In the rows, zero is written as 128.
Known rows, with every step that occurs:
P K Z E: [123  94 101 165 114 150 132 137 145 180 118 102 143 101 105 104 162 120
  97 190 180 133 138 150]
P K Z: [141 105 122 168 125 140 168 125 160 142  87 108 140 122 113 118 153 141
 114 161 151 136 120 123]
P B J K: [114  83 172 192 107  66 123 129 178 126  39 102  74 152 116 161 174  93
 143  81 115 111 128 126]
W Z K J: [124 139 169 107 120  67 111 186  82 147 152 167  96 125 101 116 203  83
 146 111 136  97 109  98]
K P B J: [ 94 123 208 186 134  94 134 159 130 128  91 105  32 158 115 135 178  95
 154  85 155 125 116 107]
J K P: [ 96 116 149 172 148 101 165 132 175 119  84 101 104 116 143 156 156 110
 122 112 121 114  90 108]
W Z K P: [103 162 180 127 153  99 170 174 105 134 201 133  97 105 127 104 183 108
 142 133 164 107  99  93]
K Z: [141  84 136 141 105 151 132 129 157 166 107 101 149 118 113  95 176 120
  90 182 129 120 119 143]
B J K: [125  73 162 167  97  75 112 132 189 136  63 104  99 135 124 159 187  77
 126 103 109 115 125 143]
K J: [121  99 155 139 121  91 109 172 121 144  76 146 103 138 105 141 181  84
 120 101 113 110 102 110]
Z E: [113  73 131 150 115 131 109 169 131 189 149 113 141 100 103 105 181  84
  89 164 156 117 134 150]
E Z K P: [ 93 161 149 154 164 116 197 150 111 122 162 109  89 114 133 132 173 122
 149 131 161 127 110 124]
E Z: [123  91 139 160 138 127 160 140 151 142 109  87 143 115 132 161 198 114
 119 128 136 117 140 164]
E Z K: [127 126 138 145 137 106 179 154 105 135 167 119 122 116 112 125 185 112
 140 136 147 121 139 147]
J K P B Z: [ 97 104 127 209 144 114 184  91 145 112  16  89  85 158 133 135 139 169
 130 112 119 129  94 120]
J B Z E: [133  70  93 162 122 136 119 100 137 177  81  65 150 115 117  94 168 126
  70 180 136 135 139 185]
B J V: [145 100 189 126 108 122 116 127 178 168 144 130 105 128 144 100 170  75
 120 119 166 107 146 169]
P B: [115  93 175 191 139 100 155 157 128 134  85 122  98 147  95 119 155 122
 131  90 131 111 120  95]
E Z W: [119  98 137 149 154 159 148 143 162 150 113 106 179  81 152 142 236 118
  92 142 147 123 145 155]
W Z: [134  92 185 118 120 101 119 174 142 163 171 125 153 102 124 115 217  91
 109 134 141  83 123 118]
B Z: [134  68 122 163 117 134 154 117 139 146  73 102 136 139 124 111 167 137
  93 151 114 131 108 149]
P K: [133 103 140 182 148  98 183 157 152 118  98 131 125 124 109 146 144 121
 135  98 151 132 117  96]
B J: [131  80 192 148 102 100 106 168 146 154 120 113  87 138 111 125 201  66
 122 116 138 123 130 141]
K P: [ 99 123 165 159 154 125 166 160 143 131 128 111 102 117 131 128 163 108
 118 123 142 121  90 103]

Rows:
[110  85 122 174  90 129  93 118 160 183  76  85 108 122 107 112 181 107
 106 175 155 121 145 165]  P B J K Z E
[147  86 108 158 131 106 132  85 135 133  10  77 126 148 126 118 164 139
  92 130  93 136 113 160]  K J B Z
[124 124 128 136 118  87 134 150  80 135  90 153  87 148 101 113 171 112
 135 121 119 126 100 120]  B Z K J
[150 100 142 143 141  79 114 123 139 133  43  90 125 130 113 128 168  99
 101 101  95 119 121 135]  K J B
[ 98 150 218 161 132  79 133 170 104 132 143 120  29 147 114 118 196  95
 170  93 170 113 121 100]  W Z K P B J
[127  93  80 173 133 116 125 101 126 158  45  82 126 123 116 119 155 133
  97 152 146 143 133 166]  P K J B Z E
[132  89 138 145 112 152 109 116 195 160  72 105 160  94 143 116 227 112
  83 170 132 125 135 151]  B J K Z W
[123 119 141 166 141  79 143 167 124 120  56 151  93 141 107 165 158 106
 146  78 137 125 101  90]  P K J
[150 125 138 134 141  69 128 129 112 127  79 107 111 130 102 110 164 102
 117 105 104 122 123 129]  Z K J B
[128  90 148 175  91 112 118 101 182 146  39  86 100 143 116 129 177 121
 120 146 121 119 128 146]  P B J K Z
[140 138 159 110 125 103 133 139 128 153 147 173 106 126 128  94 148  90
 135 112 155 100 126 139]  Z K J V
[ 87 124 166 207 158  89 176 134 153 108  53 106  71 145 122 149 138 135
 147  79 130 112 100  84]  J K P B
[134 108 125 147 120 110 173 136  96 138 137 133 117 135 103  84 162 131
 121 153 129 133 115 136]  B Z K
[115 149 129 156 161 113 191 113 109 117 119  93  94 126 129  96 146 143
 123 143 137 141  98 125]  J B Z K P
[116  84 152 124 111 120  89 175 129 198 185 115 152  87 114 103 214  82
  94 169 172  93 140 145]  W Z E
[121 119 134 171 129 102 182 133  86 128 113 131  92 153  94  84 149 147
 139 131 133 132 117 118]  P B Z K
[ 88  99 115 189 134 141 143 125 114 162  85  92  97 131 114 104 158 140
 107 158 164 130 117 144]  K P B Z E
[116  95 202 180 114  88 117 161 132 140  87 114  56 160 101 129 185  89
 144  89 143 121 132 120]  P B J
[135  95 137 134 128 176 125 136 166 168 111 116 185  85 137  90 220 123
  70 184 140 126 129 138]  K Z W
[117 140 138 136 130  84 139 164  88 132 113 144  90 134 108 147 189  97
 150 108 135 115 119 129]  E Z K J
[140  96 114 147 148 142 126  99 149 142  33  98 166 107 147 109 207 140
  73 143 110 138 123 152]  K J B Z W
[135 126 176 112 123  85 144 181  99 152 217 149 131 106 104  87 200  93
 135 140 150  96 127 110]  W Z K
